In the rows, zero is written as 128.
Known rows, with every step that occurs
tumon manik savi: [102 114  99 152 126 165 127 127 167 117 147 162 151  97 105 162  94 164
 121 123 164 149 180 140 154 172 110 161  92 110]
sile tumon manik savi felu fonod tatel: [145 127  75 137 116 149 187 145 165 112 169 139 148  79  98 179  94 166
  89 152 181 136 162 130 165 153 112 152 111  89]
felu savi: [110 110 118 148 130 134 135 111 130 135 125 176 146 109 101 181  94 150
 117 105 158 139 186 112 134 172 110 160 131  96]
savi felu fonod: [165 126 111 151 141 139 137 108 136 144 142 139 122  99 115 178  71 137
  91 130 159 157 187 133 138 159 110 142 134  92]
lineb tatel: [139 104 116 155 128 129 113 125 164 136 124 172 123 124  97 171 103 138
 130 106 153 168 182 147 156 167 111 160 128 128]
sile savi manik tumon: [145 122 112 121 134 150 153 148 137 126 133 178 124  90 122 179  81 152
 136 107 145 145 177 153 150 183 121 136 111 114]
gigem felu lineb tatel fonod: [153 116  92 144 128 129  89 132 143 162 152 193  88 116  42 146 121 127
 131 101 182 154 163 125 170 159 110 187 119 115]
fonod tatel lineb: [123 110  81 139 122 154 128 142 184 139 152 167 128 102 117 197  97 154
 127  90 158 174 164 113 153 177 125 145 135  93]
manik tumon sile savi felu lineb tatel fonod: [180 131 111 150 136 131 146 131 144 121 155 193  95 105  51 162  94 153
 116 141 125 106 177 202 174 191 105 151 117  69]
gigem felu lineb tatel: [149 110  88 146 145 118  96 119 154 163 135 178 103 119  69 154 118 123
 123 100 180 158 175 143 175 172 121 189 122 129]
tatel lineb: [113 107  92 147 128 150  99 127 164 141 143 166 121 111 116 177  77 155
 133  90 153 183 176 117 155 184 101 141 128 100]
savi felu: [152 125 112 149 133 137 134 103 136 125 135 163 121 116 126 191  69 135
  99 121 157 151 189 137 143 192 110 146 126  95]
gigem sile tumon: [125 112  97 135 141 119 134 122 119 107 122 159 135 116  81 166  51 151
 118 117 158 133 192 120 148 167  88 134 121 132]
sile tumon manik savi felu: [124 121  86 142 115 142 151 130 145  96 152 161 141 105 106 173  72 161
  99 146 174 140 178 138 174 189  88 155  95 104]
felu savi manik: [123  92 113 120 113 133 144 126 116 125 144 179 145  96 117 188  91 145
 121  97 156 150 182 108 144 162 128 148 115  92]
felu gigem sile savi: [129 133 104 136 167 136 128 126 140 126 124 171 121  89  79 164  75 153
 127 108 173 120 208 151 120 159  99 149 117 137]
tumon sile savi felu: [151 141 116 162 141 157 137 101 129 104 119 163 125 110 107 162  64 153
 106 126 137 110 200 175 148 181 112 136 116  83]
manik tumon sile savi felu lineb tatel: [179 122 107 151 151 120 152 122 157 127 137 179 107 110  79 170  93 152
 106 144 124 112 189 218 178 203 115 150 119  86]
tumon manik savi felu lineb tatel fonod: [147 108  97 145 109 143 136 129 170 128 197 194 109 109  61 164 107 156
 112 139 170 150 167 166 177 180 101 177  84  79]
fonod tatel: [135 119 100 145 135 152 151 133 168 129 132 158 135 106 114 198 108 141
 113 105 158 151 171 118 136 169 131 153 131 105]
felu fonod: [142 120 106 155 148 148 126 122 148 152 128 136 131  97 102 165  88 144
 114 117 156 163 183 117 128 141 112 149 134 110]
savi manik tumon sile gigem felu lineb tatel: [186  92  75 115 130  91 119 160 118 147 140 173 112  81  78 148 105 110
 137 131 136 144 174 154 200 185 152 167  95 131]
gigem sile: [125 111 114 143 148 130 125 103 131 119 132 160 136 109  96 166  57 149
 123 109 148 134 196 135 138 174 108 137 123 120]
tumon sile savi manik: [140 115 107 138 129 166 140 129 123 104 124 165 130  92 111 157  78 155
 131 102 133 127 194 154 153 151 132 128  95 100]
manik savi felu fonod tatel lineb: [156 124  86 141 123 160 156 126 190 143 193 149 130  80 119 191  76 159
 113 125 180 169 152 138 159 165 132 135 133  78]
savi manik tumon sile gigem felu fonod: [180 114  83 119 133 112 123 155  96 150 130 137 135  49 103 140  77 112
 136 131 138 140 173 121 175 153 150 144 113 123]
manik savi felu: [146 131 111 148 134 151 145 103 151 117 153 165 127 112 126 186  61 144
 108 133 173 148 176 149 151 191 117 143 111 105]

Rows
[143 114 101 106 150 137 143 139 125 115 141 174 120  74  96 175  70 149
 133  98 170 130 202 148 131 149 117 137 100 136]
felu gigem sile savi manik
[142 131  94 148 131 127  94 136 117 154 111 170 118 107  96 144  91 110
 136 112 177 156 185  96 151 185 116 172 119 142]
sile gigem felu
[108 108  72 123 146 121 139 149 149  97 148 159 146  73  72 166  73 167
 117 136 182 122 190 130 156 157  86 158  92 145]
felu gigem sile tumon manik savi
[138 119 112 131 130 166 142 137 131 122 134 175 117 106 114 168  83 151
 135  92 162 153 188 140 142 161 121 139 103 113]
sile savi manik
[161 117  86 138 123 147 145 127 175 150 173 144 122  86 120 196  81 152
 106 112 162 172 166 126 153 166 123 138 149  70]
savi felu fonod tatel lineb
[152 117  99  98 158 120 154 152 130 120 141 174 123  60 102 182  67 150
 135 110 156 121 191 163 142 172 118 135 112 137]
felu gigem sile savi manik tumon
[130 109  76 128 138 122 165 120 133  98 175 165 132 104  73 167  56 172
  84 155 172 117 194 155 171 196  86 149  82  99]
gigem sile tumon manik savi felu lineb
[135 121  96 141 134  98 115 130  97 140 105 175 149  78  84 144  90 124
 133 131 138 102 179 119 170 195 130 168 131 114]
manik tumon sile gigem felu savi
[175 118  84 143 130 100 100 159 122 157 140 187 101  90  33 134 112 114
 144 138 139 129 165 140 185 183 124 177 113 118]
manik tumon sile gigem felu lineb tatel fonod
[121 113  87 130 120 126 155 112 129  85 157 163 149 100  92 162  43 167
 104 147 169 116 189 153 172 189  88 140  94 110]
gigem sile tumon manik savi felu
[141 101  94 122 107 114 117 135  77 128 125 175 147  75  95 143  89 120
 140 111 153 123 188  99 170 162 149 162 104 108]
tumon sile gigem felu savi manik
[133  94 111 109 122 118 158 136 121 129 143 178 147  81 123 199  87 143
 125 108 142 143 171 125 155 185 130 147 123  96]
felu savi manik tumon
[155 134  93 150 139 129 101 138 118 175 118 149 119  89  85 131  93 114
 132 117 179 162 182  92 142 155 119 170 129 137]
sile gigem felu fonod
[163  99  96 121 125 118 146 161 110 116 127 157 136  74 121 176  74 127
 135 137 108 145 184 132 163 187 143 129  96 117]
savi manik tumon sile gigem
[130 113  72 138 131 136 162 137 149 112 168 164 121 108  87 177  83 165
  81 152 179 139 181 141 171 197  89 163  83  94]
sile tumon manik savi felu lineb
[168 118 110 148 121 140 143 124 162 132 193 195  93 122  62 176  96 146
 113 137 178 153 158 162 164 178 107 164  97  91]
manik savi felu lineb tatel fonod
[144 116 113 110 141 135 159 131 121 111 141 177 134  86 110 168  53 157
 142 108 140 123 188 166 152 181 119 120 111 118]
gigem sile savi manik tumon
[148 101 103 115 131 128 146 145 135 127 139 162 132  87 134 196  78 136
 126 113 136 164 170 131 158 185 128 135 115 114]
savi manik tumon
[137 136 111 153 155 148 136 127 142 116 106 163 135  93 101 161  78 159
 128 123 119 109 186 175 153 183 116 136 124 100]
manik tumon sile savi
[131 115  89 125 145 126 138 112 151 102 170 163 144  69 100 181  61 156
 102 141 178 117 197 163 156 181 104 155  94 116]
tumon manik savi felu gigem sile
[169 143  98 139 165 124 143 134 143 114 121 163 121  70 107 188  76 147
 102 141 139 100 194 185 152 190 110 142 125 103]
manik tumon sile savi felu gigem
[168 128 121 143 133 131 139 110 129 127 174 204  87 127  37 151  77 156
 122 121 162 117 192 185 150 177  92 153 112  89]
gigem sile savi felu lineb tatel fonod
[143 114 104 148 151 128 132 124 142 119 114 148 142  88 113 179  75 143
 121 131 111 123 180 154 159 185 123 137 129 104]
manik tumon sile
